(in the rows, 128 means zero)
Known rows, with every step that occurs:
L, E, X, F, G, W, Q: [ 31 140 119 148 140  95 108 168 138 104  45 139 113 144 141 148  43 179
 156 102 161  67 142 149 139 127  80 150 148 102 169  58 117 162 148 144
 103 100 183 155  92 151 171 155 132 164 152  95 151 126 137 121 122 115
  80 186  91 128 166 167 116 183 119 113 166  37 169 107 156 137]
Q, W: [ 54 132 132 129 125 105 138 168 150  99 127 136 133 145  84 137  64 189
 147 108 145 119 201 158 135 103 131 141 117  97 154 108 131 139 132 143
 177 131 170 139 114 168 110 109 132  93 160 107 161 129  99  58 188  68
 135 122 102 145 115 109 120 200 148 121  95 161 157 153 134  66]
R, X, N, G: [ 46 110 101 125 136 111 110 181  98  88 148 141 140 152  71 159  81 162
 170  96 125 101 183 166 132 130 103 141  94 116 159 102 101 120 148 162
 129 121 144 135 116 138 107 121 132  71 158 112 198 133 135  95 149  97
  92 114  97 129  97 111 122 192 146  99 114 122 182 135 126  72]
F, G, N: [ 59 120  88 141 102 105 118 125 120  96 121 126 145 129 100 169  71 156
 148 102 135  97 155 147 108  99 148 117 103 102 161  87 115 142 156 138
 147 100 149 136 109 138 121 151 129  81 181 114 197 130 127 100 156  81
 103 113  92 153 110 104 127 236 133 124 129 120 183 147 119 111]
Q, W, G, F, X, N: [ 71 159 104 125 123 177  94 132 101  84 118  99  87 131  90 153 119 164
 149  84 113  65 164 140 123  96 173 138 106 118 153 139 152 116 170 149
 149 112 147 144 104 145 145 126 157 122 155 155 130 164 123  95 196 107
 111 188 115 109  94 148 149 150 141 160 112 191 161 129 173  75]
F, X, W, Q: [ 83 127 108 132 108 107 120 161  96  99 150 160 113 146 136 135  74 160
 134  96 149  97 173 146 119 128 132 125 128 116 168 104 142 155 141 138
 146  88 139 150  94 147 158 151 145 116 149 129 145 144  91 100 150 149
 145 116  63 145 120 117 116 170 115 123 103 170 167 140 157  72]
N, G: [ 46 110 112 133 123  87 117 161 137 103 124 130 138 149  88 149  91 165
 162 100 125 122 188 160 118 105 119 121 119 103 159 121  99 143 136 154
 161 112 158 129 121 141 133 154 125  81 157 113 196 131 116  99 151 104
 119 112  91 148 109 101 115 199 130 117 114 133 167 132 113  85]
N, X: [ 53 120 123 131 102 106 113 153 144 112 140 149 126 153  82 150  82 159
 135  93 159 118 182 141 118 111 139 111 116 112 159  96 110 160 133 164
 169 103 148 150 115 149 126 153 124  74 147 119 169 133 106  89 160  93
 124 113  65 142 113 105 106 186 128 124 107 171 156 148 120  64]
L, E: [ 27 130 150 124 115  83 134 154 148 105 103 169 138 138 104 131  59 168
 142  75 153 122 188 156 123 109 101 124 121  98 156  98 114 153 109 150
 164 111 177 134 105 142 140 144 119  99 164  92 186 133  94 102 188  61
 115 134  64 153 163  99 107 190 146 133 110 131 149 148 105  92]
R, X, N: [ 50 126 121 128 128 114 113 179  96  91 149 165 138 141  73 149  69 167
 155  90 147 116 197 159 142 128 100 148 101 122 153  89 115 136 132 155
 142 126 148 150 113 150  98  97 127  70 158 100 184 131 130  81 167  75
  97 114 105 126 111 106 121 185 153 116 109 136 178 139 133  65]
X, F, G, N: [ 59 133  93 143 122 136 100 127 122  78 113 130 156 127 113 166  90 163
 152 108 135  86 148 142 125 110 131 117 113 109 184  83 111 146 165 148
 143 106 152 144  94 122 126 151 131 101 179 119 184 133 140 112 149 107
  96 144 103 133 122 113 130 231 138 129 145 110 169 144 132 127]
L, E, X, F, G, W, A: [  5 142 127 146 154 118 115 182 126 110  28 136 130 140 133 150  71 185
 148 108 175  51 151 139 130 105  86 139 144 108 191  79 131 155 146 179
 108 133 170 138 100 136 159 132 126 141 154  98 148 111 135 117 132 129
  77 212  68 152 188 124 119 187 137 123 164  27 145 102 153 140]
L, E, X, N, G: [ 25 138 163 122 159  95 111 179 147 103  91 138 111 144 114 136  66 161
 162  72 123  72 163 163 122 135  78 139 133 109 163 105  97 138 129 170
 120 105 184 124  84 134 153 160 135 116 153  93 184 153 139 126 142  87
  89 188  84 149 145 150 114 182 159 123 157  62 161 101 145  99]
Q, W, G, F: [ 57 143 105 129 133 131 109 146 121  96  92  99 104 138  86 142 100 176
 159  89 120 107 191 145 133  81 173 121 117 110 145 136 139 107 168 140
 172 139 160 137 132 166 139 119 155 118 167 138 149 146  98  86 208  91
 122 142 123 135 106 140 144 161 136 160 115 189 161 132 142  76]
Y, X: [ 50 136 154 137 142  83 120 181 158 106 117 157 125 142  98 132  73 175
 141 107 158 126 193 154 129 115 108 115 135 102 164 103 113 151 123 153
 163 118 170 154 109 156 129 122 149  91 165  82 164 128 121  85 142  62
 118 131  73 157 129 114 112 192 148 134 138 115 154 127 147  82]
E, X: [ 45 136 158 138 135  85 127 175 159 113 116 162 117 135 100 137  66 178
 146 100 156 129 197 146 121 115 115 129 139 107 159 101 103 149 125 145
 156 114 182 157 109 160 118 128 139  84 168  79 173 128 125  88 149  76
 125 139  96 161 127 118 117 183 154 131 138 120 163 118 144  86]
Y, X, F, G: [ 45 143 136 151 176 107 108 169 156  82 102 136 153 137 110 146  88 179
 154 114 157  91 173 149 139 133 110 131 131 115 185 113  92 146 150 162
 139 113 163 163  91 138 137 141 145 108 168 102 165 128 139 107 113  96
  93 157  79 134 135 123 112 206 152 123 159  84 154 118 149 126]
Q, W, G, F, X: [ 63 147  99 128  96 157 108 127 118 100 122 106  90 129  89 147 116 161
 151  95 132  91 177 142 114  84 187 120 104 108 153 141 143 115 165 142
 164 116 148 147 113 159 147 138 161 116 162 154 142 149 102  88 206 100
 126 162  96 127 103 132 141 153 132 155 100 200 161 129 163  76]
A, W, G, F: [ 69 137  83 129 117 133 102 128  89 109  83 122  99 141  75 136 109 154
 145  85 113 124 188 136 103  77 140  93 136 140 134 110 135 119 161 156
 174 151 146 129 144 164 156 126 152 106 140 136 138 144 115 111 213 117
 119 115  98 140 122 129 137 162 101 185 138 184 155 123 118  90]
X, F, G: [ 46 133 107 151 146 115 110 155 135  78 116 143 168 135 102 153  86 183
 162 104 155 109 178 145 134 123 116 138 118 117 178 103  96 157 151 159
 149 115 155 151  96 140 121 144 127  94 168 117 179 131 122 106 142 112
 108 141  99 122 129 108 115 216 137 115 127 119 162 132 118 122]
V, R: [ 41 119 148 124 105  83 145 167 144  99 138 148 138 141  87 142  87 177
 134  82 142 131 211 158 111 114 134 147 106 116 155  65 121 160 122 147
 164 111 162 132 114 144 124 126 139  76 148 100 188 140 111  75 147  74
 120 138 102 136 108 104 110 206 134 120 109 161 142 143 121  79]
W, G: [ 54 134 119 126 121 110 107 152 119  98 115 144 135 136  83 136 104 166
 151  90 135 138 207 146 114 103 140 124 116 123 136 128 122 136 139 153
 177 141 150 137 126 157 143 123 138  98 155 114 161 142 111  97 191  92
 121 112 107 131 124 110 126 170 137 159 119 164 173 130 118  84]
X, N, G, W, A: [ 36 106  80 142 144 124  96 179  98  92  83 109 130 167 104 165 100 157
 141  95 115  68 164 153 137  84 100 134 120 127 177 106 151 140 149 181
 135 133 149 118 128 147 146 109 113 100 135 134 155 125 140  97 148 158
  94 162 108 133 115 107 133 200 119 121 123 107 162 127 131  84]
L, Y, X, F, G, W: [ 20 137 127 147 152 103 116 170 141 101  45 126 140 150 128 154  65 177
 139 112 152  65 147 149 147 126  80 124 142  98 191 116  95 151 149 152
 117 103 183 160  84 129 162 167 144 147 173  81 158 130 136 118 113 107
  73 187  62 141 172 133 108 195 137 112 176  32 139 106 150 137]
V, R, X: [ 33 111 134 115  79  85 152 187 119 103 159 160 131 134  71 149  82 177
 142  92 160 135 220 167 110 126 132 148  90 118 156  53 110 149 128 139
 147 121 141 139 126 148  95 105 148  60 152 101 196 128 109  68 150  70
 103 111  95 135  99  98 105 194 140  99  96 164 162 150 122  71]
X, F: [ 44 139 130 133 138 114 107 159 150  81 117 156 154 136 103 139  99 184
 146 101 149 121 193 141 144 120 108 132 126 120 172  97 105 155 131 162
 167 129 169 157 106 149 126 122 126  97 156 112 170 131 122  97 158 107
 116 145  98 127 130 101 116 197 140 130 127 147 154 133 129  96]
F, X, W, G, N: [ 82 129  95 115  74 133  99 128  72 101 127 128 110 131 126 154 106 132
 132  91 112  79 157 137  91 119 168 106 121 127 169 138 140 130 168 144
 155 111 121 145  89 119 165 151 161  99 171 142 141 158 124 117 185 150
 126 133  78 153 122 109 133 167 134 160 120 157 173 137 156  87]
R, X, W: [ 53 111 116 124 106  91 132 189  82 101 137 171 135 150 102 139  62 164
 145  97 157 116 202 154 138 135 122 128 124 120 171 111 113 121 151 145
 152 128 142 163 114 146  98 102 143  53 176  94 177 125 103  85 166 106
 125  92  75 173 124  88 109 186 141 107  98 136 165 143 136  68]

Rows:
[ 46 118 117 139 150 102  88 185 125 102  87 114 117 166 107 159  91 147
 147  93  99  70 152 164 148 117  90 132 140 115 178 121 117 137 152 157
 123 109 170 151 105 140 153 139 138 106 147 100 156 148 161 108 114 120
  84 174 103 136 115 134 125 201 135 113 144  63 155 113 156  94] | Y, X, N, G, W
[ 54 118  89 134  85 126 103 114 139 103 140 119 100 137  95 165 116 144
 160  92 126  88 153 151 110  95 153 102 111 107 180 132 105 143 161 151
 148  77 148 146 114 124 149 180 142  74 162 140 193 138 114 119 155 111
 123 151  66 147  97 113 129 178 114 115 116 163 159 129 147  97] | N, G, F, X
[ 67 117  68 142 103 124  87 153  94  98 124 120  97 160 111 167  88 142
 148  96 112  60 134 158 125 115 106 143 111 116 167  92 143 164 151 148
 115  82 142 132  98 143 176 163 127 120 128 139 150 145 137 111 127 156
  93 148  99 106  90 141 136 173 101 104 111 122 184 134 152  87] | F, X, N, G, W, Q
[ 43 147 137 158 160 112 116 167 150  91 102 142 143 135 111 145  80 191
 158 112 168  97 172 142 128 130 114 144 140 113 174 102  87 152 147 156
 132 114 167 157  92 142 121 147 139 101 171  98 171 131 137 105 122  97
 101 164  98 140 133 129 119 196 155 126 158  79 161 108 152 125] | E, X, F, G
[ 65 134 104 119 109 128 115 134 112  96 108 104 119 134  96 146  84 162
 154 105 111 102 185 150 111  86 161 117 104 111 139 122 148 118 163 141
 170 142 146 126 110 156 133 110 153 118 162 133 152 145 124  77 213  91
 119 137 119 138 105 131 142 184 147 162 126 159 182 149 144  77] | Q, W, G, N
[ 77 127  89 135 126  99 128 163 106 114 119 149 108 150  83 125  63 170
 139 109 144 134 194 141 101  91  92 106 130 128 133  52 146 155 126 151
 167 137 145 123 129 177 148 113 131 121 122 117 135 131 101  83 179 110
 127  71  89 128 112 121 116 177  95 152 122 178 173 146 116  73] | A, W, Q
[ 52 133 130 145 153 118  89 152 131  92 100 108  88 149 111 151  98 162
 163  73 107  73 151 156 138 119 116 131 139 115 166 121 100 122 166 163
 130  95 184 152 122 138 143 150 154  89 163 112 185 154 153 125 130 102
  99 187 115 148  98 158 134 186 138 129 164 104 162 101 163 101] | E, X, N, G, F
[ 62 129 153 134 150  78 121 188 128 103 112 152 125 150 128 126  68 167
 131  96 139 105 189 151 141 138 112 114 157 113 182 132 116 132 139 152
 153 118 166 165 101 147 142 121 158  92 169  91 156 141 113  95 132 107
 126 135  69 178 128 111 109 189 149 133 135 115 143 119 168  84] | Y, X, W
[ 75 136  76 116 100 172  78 125  82 105  90 112 103 146  85 155 121 137
 129 107 114  81 159 120  89 110 126  76 132 151 147  75 135 143 171 183
 162 151 111 139 104 143 158 133 148 122 127 165 109 153 142 117 194 161
 100 131  90 115 120 145 127 160 111 190 161 178 169 139 138  81] | A, W, G, N, X, F
[ 77 114  71 132  97 114 100 135 103  96 128 112  81 153 135 148  94 144
 150  79 111  66 140 151 123 118 150 107 139 115 181 112 127 131 177 143
 133  71 145 153 116 136 181 182 159 109 155 154 168 155 104 128 144 171
 126 131  61 147  91 137 126 172 100 108 112 166 161 122 165  87] | N, G, F, X, W, Q
[ 56 137 120 125 135 118 128 165 118 102 107 117 130 137  81 134  85 179
 152  99 133 123 210 153 122 101 151 138 120 112 135 130 139 118 144 148
 176 154 153 127 116 169 131 105 145 121 159 126 143 141 101  69 206  90
 132 124 110 130 114 120 129 162 145 153 107 166 167 136 134  69] | Q, W, G
[ 74 109  74 136  87 120 105 125  90 104 115 117 134 158 125 170  68 133
 132  98 137  62 128 138 117 129 161 103 117 114 181  92 115 136 186 163
 135  82 120 154  96 123 140 172 137  70 169 138 170 148 115 113 141 130
 110 118  62 170 110 122 115 218 126 114 122 131 162 146 143  98] | F, G, N, X, W
[ 21  93  81 116 110 121 125 201  72  92 107 110 130 165  82 173 102 161
 142  86 124  67 186 171 125 111 109 157  93 136 177  59 150 134 159 172
 110 138 125 110 127 136 126  89 139  83 126 122 172 126 148  81 123 154
  68 161 103 124 101 111 127 194 124  88 115 112 164 130 138  75] | V, R, X, N, G, W, A
[ 58 125 100 137 145 123  87 139 116  80 112 111 121 147 100 154 113 157
 160  64  93  83 151 155 147 102 124 126 113 118 164 117 110 126 164 164
 147  95 170 136 124 140 144 151 132  85 159 128 197 152 138 123 159 114
  98 162 109 139  92 133 133 203 133 123 127 143 162 126 136  96] | X, N, G, F
[ 55 117 114 135 150 107  97 167 119  88 132 126 141 154  92 152  89 162
 159  80 110  96 175 159 133 119 103 133 108 119 162 115 110 138 143 166
 147 112 163 127 105 133 136 140 122  90 147 118 188 147 135 106 153 114
 104 138 105 125 103 118 121 205 141 119 124 123 162 129 124  87] | X, N, G
[ 45 130 123 132 144 118 137 181 128 100 114 131 135 148  86 131  80 195
 144 112 154 112 206 148 124  73 133 128 115 104 154 105 159 137 134 166
 175 150 157 114 125 168 112  77 127 109 150 119 148 113  87  48 194  97
 132 134  83 147 123  92 124 194 144 137  99 172 156 149 135  59] | Q, W, A
[ 33  95  76 137 119 100 111 169 112 111  81 114 131 164  91 162  95 159
 145 106 130 100 171 157 122  73 113 113 126 113 176 114 140 146 145 175
 148 135 150 118 135 150 147 119 119  98 138 125 164 111 120  94 153 148
 108 136  80 149 128  88 127 197 105 112 118 113 167 132 122  91] | N, G, W, A
[ 83 126  92 134  91 117 103 128  96 101 135 143  89 142 138 140  89 151
 135  78 135  81 154 135 131 110 150 117 133 112 177 105 145 143 168 135
 146  79 148 166 109 145 168 158 158 113 163 137 154 149  96 114 161 143
 134 129  67 147 108 129 126 164 102 125 107 190 160 134 168  81] | G, F, X, W, Q
[ 48 112  71 138 112 143  95 163  90  98 108 113 118 158 101 171 108 146
 137  98 129  52 145 152 109  90 111 130 113 120 188 112 156 151 150 178
 126 112 129 120 105 129 158 133 120 102 130 148 147 125 141  99 142 166
  90 174  79 124 113  92 134 181 121 115 108 110 166 132 150  84] | F, X, N, G, W, A
[ 34 134 173 126 135  76 135 182 131 115  87 164 111 145 146 121  43 166
 136  78 152  94 177 150 134 142  97 135 155 109 171 117 106 136 131 158
 144 111 187 145  86 142 149 138 151 112 174  80 167 147 107 117 155  94
 122 170  55 189 176 124 102 172 157 132 136  83 143 109 155  97] | L, E, X, W
[ 35 113 100 137 110 103 115 175 111 107  87 139 137 155 102 151  85 173
 129 105 154 111 184 143 129  70 113 122 125 114 171  96 155 152 133 163
 162 140 156 129 137 159 137  95 114  96 147 109 152 105 115  71 174 131
 115 133  93 155 136  81 128 188 118 132 111 134 155 144 120  81] | G, W, A
[ 48 110  84 152 103  89 121 154 119 108 100 129 151 152 103 171  62 162
 143 113 152 105 164 150 128  96 132 138 120 106 173 105 120 151 151 138
 141 102 158 139 117 150 129 155 114  83 166 102 178 113 121  91 143 101
 102 117  98 143 126 100 124 215 117 101 111  95 164 141 111 116] | F, G, W
[ 49 132  97 148 131 132 102 148 137  90 121 132 157 147  94 162  92 171
 149 106 160  82 160 136 130 127 133 126 110 120 179  89  96 161 162 175
 144  96 141 159  95 137 128 166 125  91 155 136 173 136 121 107 132 117
  98 144  79 120 126 124 106 199 126 116 125 134 154 137 120 106] | N, X, F, G
[ 26 127 140 114 109 113 133 191 122  81 142 162 148 133  83 146  99 184
 147  92 154 118 217 163 132 146 106 153 103 129 176  49 109 150 138 152
 144 129 145 152 104 144  92 101 150  75 150 107 182 134 123  76 138  93
  91 140  98 121 113 106 107 196 138 105 115 154 153 144 134  81] | V, R, X, F
[ 64 143 111 134 102 148  92 125 117  90 145 142 103 132 105 157 108 149
 143  72 132  77 151 141 131 105 142 132 110 116 178 112 129 146 146 149
 145  83 156 160 105 132 144 151 136  86 154 131 171 146 126 109 165  93
 108 179  96 132 105 119 133 186 136 132 114 180 155 139 154  85] | G, F, X, N
[ 65 126  95 117  81 134  86 116 107 110 115 117 108 148  85 163 103 138
 133  87 119  95 162 136  92  99 166  90 101 122 140  96 129 139 165 166
 165 123 126 138 115 139 154 149 138  92 151 142 154 153 134 109 188 114
 110 122  90 139 109 131 129 169 122 163 138 175 179 142 131  75] | W, G, N, X
[ 52 131 125 137 168 113  83 157 144  88 102 107 104 149 103 146 109 155
 163  77 100  67 153 156 150 114 116 114 134 113 176 119 104 123 159 164
 135  99 172 157 123 134 154 149 153 103 160 109 183 154 145 125 129 103
  91 185  97 142  96 147 131 197 143 126 160 110 151 108 170  96] | Y, X, N, G, F
[ 62 121  96 133 108 136 113 139  94 105 115 140  98 141 124 145 112 156
 126  81 142  69 163 133 124  92 151 102 136 119 199 124 149 135 162 167
 151 107 137 149 118 131 154 127 145  91 161 140 151 130  97 106 170 153
 130 158  46 172 132  88 128 171 122 141 105 186 137 133 167  84] | G, F, X, W, A
[ 52 136 101 162 140 102 104 174 131  96  69 130 114 151 131 158  58 184
 155 113 154  84 150 145 139 121 103 150 143 115 169  70 117 154 160 138
 115 108 169 165 105 160 154 146 139 140 158 108 144 128 149 107 107 137
  86 153 118 122 128 155 128 183 107 115 162  66 178 107 161 130] | E, X, F, G, W, Q
[ 41 133 113 158 149 103  99 171 141  95  71 129 144 150 118 163  80 171
 143 120 149  75 149 149 149 125  99 128 144 114 195 106 108 152 159 154
 124 111 167 169  98 147 148 141 138 111 171  98 151 126 151 104 104 114
  79 172  98 134 140 123 120 208 125 115 154  55 150 117 157 133] | Y, X, F, G, W
[ 74 143  77 128  89 158 107 124  88 118 109 124  82 131  79 145 120 147
 139  92 127 106 176 130  77  80 158  89 124 138 144 121 140 129 156 153
 166 123 126 139 125 147 165 142 155 108 139 153 128 143 116 112 203 128
 120 126  75 131 111 126 141 144 100 183 126 197 156 133 133  91] | A, W, G, F, X
[ 46 115 120 102 105  94 137 196  66  93 121 142 128 144  96 139  95 164
 141  77 135 109 229 160 114 147 154 151 113 142 155  98 123 106 164 142
 150 143 124 136 117 144 126 100 170  77 163 119 161 154 105  92 160 125
 105 111 100 141 112 119 112 166 138 128 109 154 156 127 141  70] | V, R, X, W, G
[ 66 125  90 123 107 130  89 131  85  98  96 114 102 161 118 146 110 140
 134  68 115  80 161 128 138 120 175  96 129 130 163 140 123 118 193 168
 162 113 138 167 126 147 167 164 155  88 160 155 144 160 105 127 181 155
 127 141  82 154 118 141 123 150 108 161 129 194 144 125 143  78] | N, X, W, G, F
